Every row comes from one small tree of marks. Brackets hold a mark, then the marks that hang from it, in the order of their numbers. Every link used is in the known rows. Which tree was each row made from?
In the rows, 128 means zero.
Known rows
[J603 J53 J794]: [ 52 138 179 134 110 120 150  56 155  98 169 120 104 112 100 101 148 110
 120  58 120 141 132  90 124]
[J53 J25 [J603 [J794 J383]]]: [ 86 113  87 120 140 123 134  57 132 103  47 167 113 111 124 137 144 139
 101  78  99 144 146 119 115]
[J794 [J383 J913] J603]: [ 90 115 111 109 165 122 136  79 115  84  55 113 148 126 151 120 148 132
 103 190 129 133 144 115 128]
[J25 [J53 J603] [J214 J891]]: [113 163 111 100 175 114  87  56 105 154  69  80  96 145  88 166  90 117
 125 126 157 129 127 111 152]
[J794 [J383 J913] J410 [J603 J53] J747]: [134 142 170 118 127 117 141  93 106  84  71 141 135 136 198  95 134 140
 107 142 116 157 148 124 132]
[J25 [J53 J603]]: [ 72 132 118 110 168 120 125  56 113 118  75  94  97 114  93 139 146 109
 121 131 179 127 137  92 147]
[J794 J383]: [ 77 123 121 130 157 123 141  74 124  87  85 101 101 116 117 107 154 147
 129 167 138 119 147 110 132]
[J25 J53 J214]: [ 74 148 149 115 163 126 104  59 113 143 125  84  95 132  81 158 117 121
 144 147 160 113 130  98 158]
[J913 [J383 [J794 J410 [J603 J53]]]]: [ 70 133 144 155 146 115 105  85 137  75 161 123 111 132 151  89 140 112
 112  63 122 139  99 131 129]
[J25 [J53 [J603 [J794 J383]]] [J214 J891]]: [121 164 111 113 150 110  83  56 119 158  53 105  88 147 126 161  80 150
 113  76 144 146 142 124 148]
[J747 J794]: [ 54 128 125 125 178 121 128  65 117  92 130  75 109 112  99 110 158 169
 124 161 138 125 138 104 131]
[J410 J794]: [ 63 126 138 128 151 147 131  93 130  86 170  97 110 116  72 111 153 130
 125 150 145 129 128 113 139]
[J603 J794]: [ 58 126 151 131 132 121 141  68 146  95 143 118 108 108  99 105 155 112
 122 112 131 132 131  95 124]
[J383 [J794 J410 J747] J913]: [ 95 133 174 104 130 136 131  99 118  73 160 152 147 128 142  93 148  62
 135 156 128 130 146 104 133]
[J25 [J53 [J603 J794]] [J214 J891]]: [106 164 127 107 151 113  86  53 123 159  90 102  96 141  96 161  86 115
 116  74 146 144 129 111 145]
[J603 J53 [J794 [J383 J913] J410]]: [ 84 136 163 123 119 123 144  89 149  83 138 133 134 126 153  80 135 137
 108 107 111 151 120 107 124]
[J383 [J794 J410 J603 J747] J913]: [111 129 165 107 140 127 127  98 107  78 117 158 146 132 171  97 146  69
 117 149 125 143 136 114 136]
[J410 [J794 J383 J747]]: [104 136 151 137 122 143 132  96 113  83 129 122  99 125 123 115 144 163
 134 148 141 136 181 133 143]
[J53 J25 [J603 J794]]: [ 69 113 105 114 141 127 136  54 135 110  84 165 120 106  96 140 148 105
 102  74 100 142 129 104 114]
[J603 [J53 J25]]: [ 72 131 140 122 133 133 141  52 136  98 142 143 111 114  82 135 148 106
 122  90 110 131 128  92 118]
[J214 [J25 [J53 [J603 J794]]] J891]: [130 130 110 107 146 130  83  58 131 142  96 138  85 128 107 154  87 104
 111  75 163 152 132 105 114]
[J410 [J794 J747]]: [ 87 136 168 131 124 146 133  94 114  85 165 122 105 121  94 116 147 129
 137 145 143 137 166 118 143]
[J747 J794 [J913 J383]]: [ 37 117  95 141 211 122 113  73 173  67 163  18 103 119 106 123 162 202
 139 159 134 119 145 121 122]
[J410 [J794 [J603 J53]]]: [ 75 136 155 131 140 137 131  83 128  94 150 105 110 127 102 113 144 133
 104  89 131 149 119 119 141]
[J53 [J25 J214] [J603 [J794 [J383 J913]]]]: [ 86 117  91  94 144 129 110  62 126 122  58 170 162 132 127 169 108 129
 100 107  64 140 143 128 121]
[J747 [J794 J410 [J603 J53]] [J913 J383]]: [ 70 129 116 149 211 110 111  88 167  71 139  32  96 129 158  95 147 217
 113 111 121 147 107 137 126]
[J747 [J794 J603] [J913 J383]]: [ 54 114  87 141 221 115 107  72 163  72 124  27 105 122 136 127 160 208
 120 150 131 130 136 133 125]
[J214 [J25 [J53 [J603 [J794 J410]]]] J891]: [150 135 114 113 159 130  81  83 127 138  87 144  80 129 127 126  85 114
 105  87 164 159 103 115 117]
[J25 J214]: [ 67 133 141 121 163 123 124  68 122 118 120  90 114 127  86 134 128 120
 137 159 114 111 129 116 142]

Write each row's tree
[112 142 154 123 152 112 157  67 154  90  69  87  82 131 173 121 144 153
 125 103 119 145 177 119 133] => [J794 J383 [J603 J53] [J747 J913]]
[111 125 134 147 185 112 124 102 155  69 105  78  93 126 172 103 150 160
 136 161 132 138 134 140 129] => [J794 J410 J603 [J747 [J913 J383]]]
[ 69 141 158 125 113 130 118  48 146 132 160 157 117 129  85 154 114 117
 121  35  70 140 122 105 125] => [J603 [J53 [J25 J214]] J794]
[ 54 117 116 147 155 117 100  73 132  76 144 117 120 125 129 120 150 102
 119 103 132 123 131 124 128] => [J913 [J383 [J794 J603]]]
[ 64 115 131  97 156 131 128  72 125  81 127 131 159 125 128 122 153  57
 106 142 128 128 133  99 127] => [J383 [J794 J603] J913]
[117 162 128 107 140 127  87  50 123 137 128 155 115 156 110 165  88  78
 109  28  77 144 116 122 127] => [J383 [J794 [J603 [J53 [J25 [J214 J891]]]]]]
[111 117 139 102 149 135 115  59 165 125  99 127  74 120 131 164 112 111
 132  79 151 147 176 103 121] => [J214 [J25 [J53 [J603 [J794 [J747 J913]]]]]]
[ 88 146 186 125 109 118 137  57 118  95 134 148 108 131 146 117 145  72
 120  47 121 141 161 107 135] => [J383 [J794 [J603 J53] J747]]
[102 121 105 117 199 118 117  98 102  79  53  95 144 127 181  92 145 201
  95 199 126 149 123 133 133] => [J747 [J794 [J383 J913] J410 J603]]
[ 75 120 120 111 150 151 128 103 127  70 147 106 148 128 104 118 148 144
 116 189 133 131 149 120 136] => [J410 [J794 [J383 J913]]]
[100 135 140 123 156 144 144 101 158  75 135  77  85 128 123 120 149 168
 143 155 136 134 182 130 140] => [J410 [J794 J383 [J747 J913]]]
[ 88 129 157 154 149 117 126 100 185  70 169  91  92 120 148  93 151 154
 144 119 124 141 143 125 123] => [J603 [J794 J410 [J747 [J913 J383]]]]
[ 60 123 128 153 157 126 104  98 139  67 180 114 113 122 121  86 150 108
 135 129 137 120 109 125 130] => [J913 [J383 [J794 J410]]]
[156 139 140 110 117 127  84  58 115 142  93 161  80 132 129 160  85 103
 122  67 162 158 168 108 116] => [J214 [J25 [J53 [J603 [J794 J747]]]] J891]
[140 132 133 125 184 113 149 101 143  83  36  90  80 131 192  96 148 168
 126 170 131 144 147 136 139] => [J794 J383 J410 J603 [J747 J913]]
[ 97 143 173 157 118 115 107  87 125  76 159 144 109 135 175  93 136 111
 124  55 119 146 135 136 133] => [J913 [J383 [J794 J410 [J603 J53] J747]]]
[118 148 110 108 163 129  97  64 118 133 111 126 112 139  76 166 102 115
 129 135  97 127 119 116 123] => [J53 [J25 [J214 J891]]]
[133 133 120 110 161 138  83  67 121 132 130 115  80 131  89 153  96 106
 134 142 184 133 133  95 119] => [J214 [J25 J53] J891]
[ 65 138 162 139 110 115 146  61 150  95 131 121  98 118 128 100 142 145
 117  60 118 144 146 104 128] => [J603 J53 [J794 J383]]
[109 137 152 118 144 150 136  80 160  95 149 128  97 129 118 151 145 134
 116  70 103 157 154 120 129] => [J410 [J794 [J603 [J53 J25]] [J747 J913]]]
[ 82 121  94 101 171 128 115  58 113 132  59 139 127 125  86 169 119 114
 117 121  84 125 124 125 128] => [J53 [J25 J214] J603]
[130 144  83 111 148 119  94  61 125 142  40 155 112 141 120 164  89 144
 102  71  75 148 135 140 122] => [J53 [J25 [J214 J891]] [J603 [J794 J383]]]
[ 77 135 114 122 200 111 137  62 157  89  79  38  87 129 162 115 148 213
 107 105 118 144 149 121 132] => [J747 [J794 J383 [J603 J53]] J913]
[107 137 157 153 162 111 129  91 163  73 130  79  91 130 170 100 143 159
 132 106 123 147 133 134 129] => [J794 J410 [J603 J53] [J747 [J913 J383]]]
[ 75 116  92 146 233 113 105  99 160  70 115  31  98 125 157  99 157 221
 118 164 130 140 105 142 129] => [J747 [J794 J410 J603] [J913 J383]]
[128 138 144 130 116 121 136  56 107 103  59 176 105 128 161 141 136 144
 110  76 100 150 172 121 123] => [J794 J383 [J603 [J53 J25]] J747]
[110 149 182 135 127 116 157  90 178  85 126 105  73 127 174  83 140 159
 134  73 111 155 153 116 131] => [J603 J53 [J794 J383 J410 [J747 J913]]]
[107 162 148 120 117 126 101  50 145 142 159 149 111 142  87 156  91 113
 117  31  76 149 119 109 119] => [J603 [J53 [J25 [J214 J891]]] J794]
